In the rows, zero is written as 128.
Known rows, with every step that occurs
zerofi > miguv: [158 135 121  95 157 119 139 136 116 116 148 104 137 120 142 119 124 134
 104  86 158 142  94 147 109]
miguv > lado > vure: [134 154 113 128 186 139 156 134  80 151  86 113 119 112 145 109 133 123
 128  96 121 143  71 205 116]
mitu > vure > vigus > nodod > zerofi > miguv: [115 127 147  87  58  90  79 120 111 138 123 111 193 109 140 123 144 130
  90  66 150 109 142 117 143]
nodod > lado > kuru: [138 139 126 128 147 116 148 107 134 158 103 123 155 108 156  97 104 137
 114 104 107  99 123 146 144]
vure > mitu: [125 112 163 104 155 163 128 134 122 116 116 115 119  95  88 140 118 130
 133 135 152 145 143 138 102]
miguv > zerofi: [124 145 103 122 100 166 140 112 127 120  97 133 130 124 109 105 130 131
 137 120 176 115 103 145 143]
zerofi > miguv > mitu > vure > lado > kuru: [137 230 153  97 139 214 119 169 148 169 128 134 120 106 195  86 177 149
  74 141  83 130  87 135 124]
kuru > lado > miguv > mitu > vure > vigus > nodod: [ 95 192 159 138 105 156  74 140 104 191 117 167 172 154 128 138 166  97
  99  83 157 127 180 161 128]
miguv > lado > vure > vigus: [145 155 127 123 175 141 107 129  47 169  88 101 111  97 110 123 143  93
 126  74 108 138  90 213 117]
mitu > vure > vigus > nodod > zerofi > miguv > lado > kuru: [ 89 201 144 108  80 110  95 130 102 176 111 130 178 118 186 102 186 147
  59  96  98  96 122 113 130]
kuru > lado > vure > mitu > miguv > vigus > nodod: [106 163 155  79 138 110  69 199  20 145 132 109 169 171  98 125 172  83
 125  90 124  88 148 165  73]
vure > mitu > miguv: [148 133 150 101 128 160  96 136 102  97 140 107 142 113  82 122 121 112
 126 146 155 123 141 149  98]
mitu > miguv > lado: [127 171  88 141 130 136 136 129  97 101 125 100 130 133 112  83 140 105
 112 108 165 111  98 191 136]
vigus > nodod > zerofi > miguv > mitu > vure > lado: [ 66 149 135 114  47 164 118 162 181 126 100 129 168 114 176  94 186 165
  96 114 121 122 126 119 166]
nodod > zerofi > miguv: [137 117 122  96 122 128 147 124 120 117 122  98 173 110 135 105 145 152
 102  91 150 121 109 140 129]
kuru > lado: [117 132 102 102 168 130 140 148  96 147 116  91 142 114 102 106 123 103
 135  73 184 130 131 184 141]
vigus > miguv: [137 127 143 119 128 104 122 132 162 120 100 115 155 142 119 125 115 100
 110 127 157 112 133 147 143]
kuru > lado > vure > mitu > miguv > vigus > nodod > zerofi: [ 84 146 153  79 102 117  76 186  25 140 109 108 210 161  96 111 195  97
 119  94 113  74 163 157  90]
miguv > mitu > vure > vigus: [122 152 158 116 113 192 115 118 109 152 115 126 113 101  97 116 149 107
  85  92 157 127 123 177 140]
kuru > lado > vure: [148 140 112  92 197 129 130 155  61 176 104  96 154 109 130 115 117 101
 141  76 139 141 102 211 120]
vure > vigus > nodod > zerofi: [ 81  72 125 119  68  89  84  88 109 139  82 119 183 110  77 158 128 121
 128  71 155 111 172 136 150]
vigus > nodod: [ 93  87 108 128 113  78 125 107 140 125 102 133 156 133 115 161  98 137
 134  91 173 133 136 136 132]
miguv > lado: [107 149 101 143 157 140 168 127 117 118  99 108 104 115 117 101 136 123
 121  95 161 133 100 176 139]
nodod > lado: [131 102 112 135 129 111 158 115 136 117 106 100 144  99 130  88 102 123
 135  75 150 109 128 168 168]
nodod > mitu > miguv > lado > kuru: [129 190 137 152 122 142 132 138 100 123 134 153 155 166 144  86 150 136
  82 133 107  89 102 144 124]

Rows
[131 145 138  87 124 127 151 137  78 112 123  96 154 147 116  97 183 129
  83  56 149  91 112 134 113] | nodod > zerofi > miguv > vigus
[ 81 130 151 128  72 139  97 116 129 152 111 148 139 128 107 145 147 119
  88  87 161 124 145 150 141] | miguv > mitu > vure > vigus > nodod
[116 170 134 129 134 170 120 157 100  93 131 102 120 116  97  92 157 114
 119 146 144 120 124 164 108] | vure > mitu > miguv > lado
[111 136 130 101 120  67 123 148  95 115 143 123 142 176 135 140 158 123
  91  46 159 103 116 114  96] | zerofi > miguv > vigus > nodod
[108 156 107 122 128 137 169 146 117 110 113  97 146 119 153  79 180 150
  92  89 142 122  92 155 137] | nodod > zerofi > miguv > lado
[106 154 156 108  78 129  90 148 126 146 150 144 147 136 150 139 170 127
  63  76 148 128 123 132 122] | zerofi > miguv > mitu > vure > vigus > nodod
[ 66  97 124 118  81  84 138 105 102 117  80 127 169 156  91 134 156 131
 110  63 163  83 156 122 132] | miguv > vigus > nodod > zerofi
[137 161 122 109 162 164 105 122 131 166  82 112 120  85 126 123 112 127
 140 135 100 129 123 144 136] | vure > lado > kuru
[111 137 166 133 103 155  94 142 145 141 104 132 141 149  86 142 168  83
  81 119 138 111 148 161 141] | vure > vigus > miguv > mitu
[122 156 158 117 190 175 142 164  82 142  91 116 105  97 130 122 152 130
 130 133  98 150  97 181  87] | miguv > lado > vure > mitu
[ 74 115 162 103  55 117  90 136  82  89 113 122 182 162  70 125 178 122
 108 113 146  68 179 107 101] | vure > mitu > miguv > vigus > nodod > zerofi
[135 208 118 121 178 138 150 151 110 152 136 124 124 132 187 101 165 146
  74 111 105 123  72 141  97] | zerofi > miguv > lado > kuru
[128 141 169  91 120 107  74 156  43 123 122 129 160 163 100 147 152 102
 118 111 113  95 134 142  63] | lado > vure > mitu > miguv > vigus > nodod
[162 170 130 137 161 174  99 110 135 145  84 125 130 101 118 128 105 109
 169 123 127 149 145 158 132] | vure > lado > miguv
[150 176 123 125 184 149 122 129  94 164 114 127 160 138 119 118 118 101
 141  92 166 138 149 176 118] | kuru > lado > miguv
[142 198 163 104  54 158  74 136 141 138  95 123 150 128 116  86 146  77
  98 131 160  82 130 134 172] | mitu > vure > vigus > miguv > zerofi
[115 169 144 137 125 121  96 151 125 134  91 102 126 132 105 112 161  70
  99 102 139 103 138 169 156] | vure > vigus > miguv > lado
[104 125 131 119 108 172 163 140 135 120 127 130 164 135 139 110 191 166
  73 103 141 125 101 146 123] | nodod > zerofi > miguv > mitu
[128  79 172 125 108  83  73 126  78 155 103 156 178 141 117 176 108 123
 130  68 105 122 133 144 121] | lado > vure > vigus > nodod > mitu
[102 125 107 134  67  51 112 131  96  92 126 110 173 174 115  87 137  96
 114  51 153  53 148 148 150] | mitu > miguv > vigus > nodod > lado
[152 148 216 112  79 123  85 147 143 125 114 131 165 140 118 105 123  86
  80 107 139  92 152 127 170] | nodod > mitu > vure > vigus > miguv
[106 128 136 142   4 114  47 125  98  99 130 166 189 176  89 123 141 111
 124 101 158  73 146 110 153] | vure > vigus > nodod > mitu > miguv > zerofi
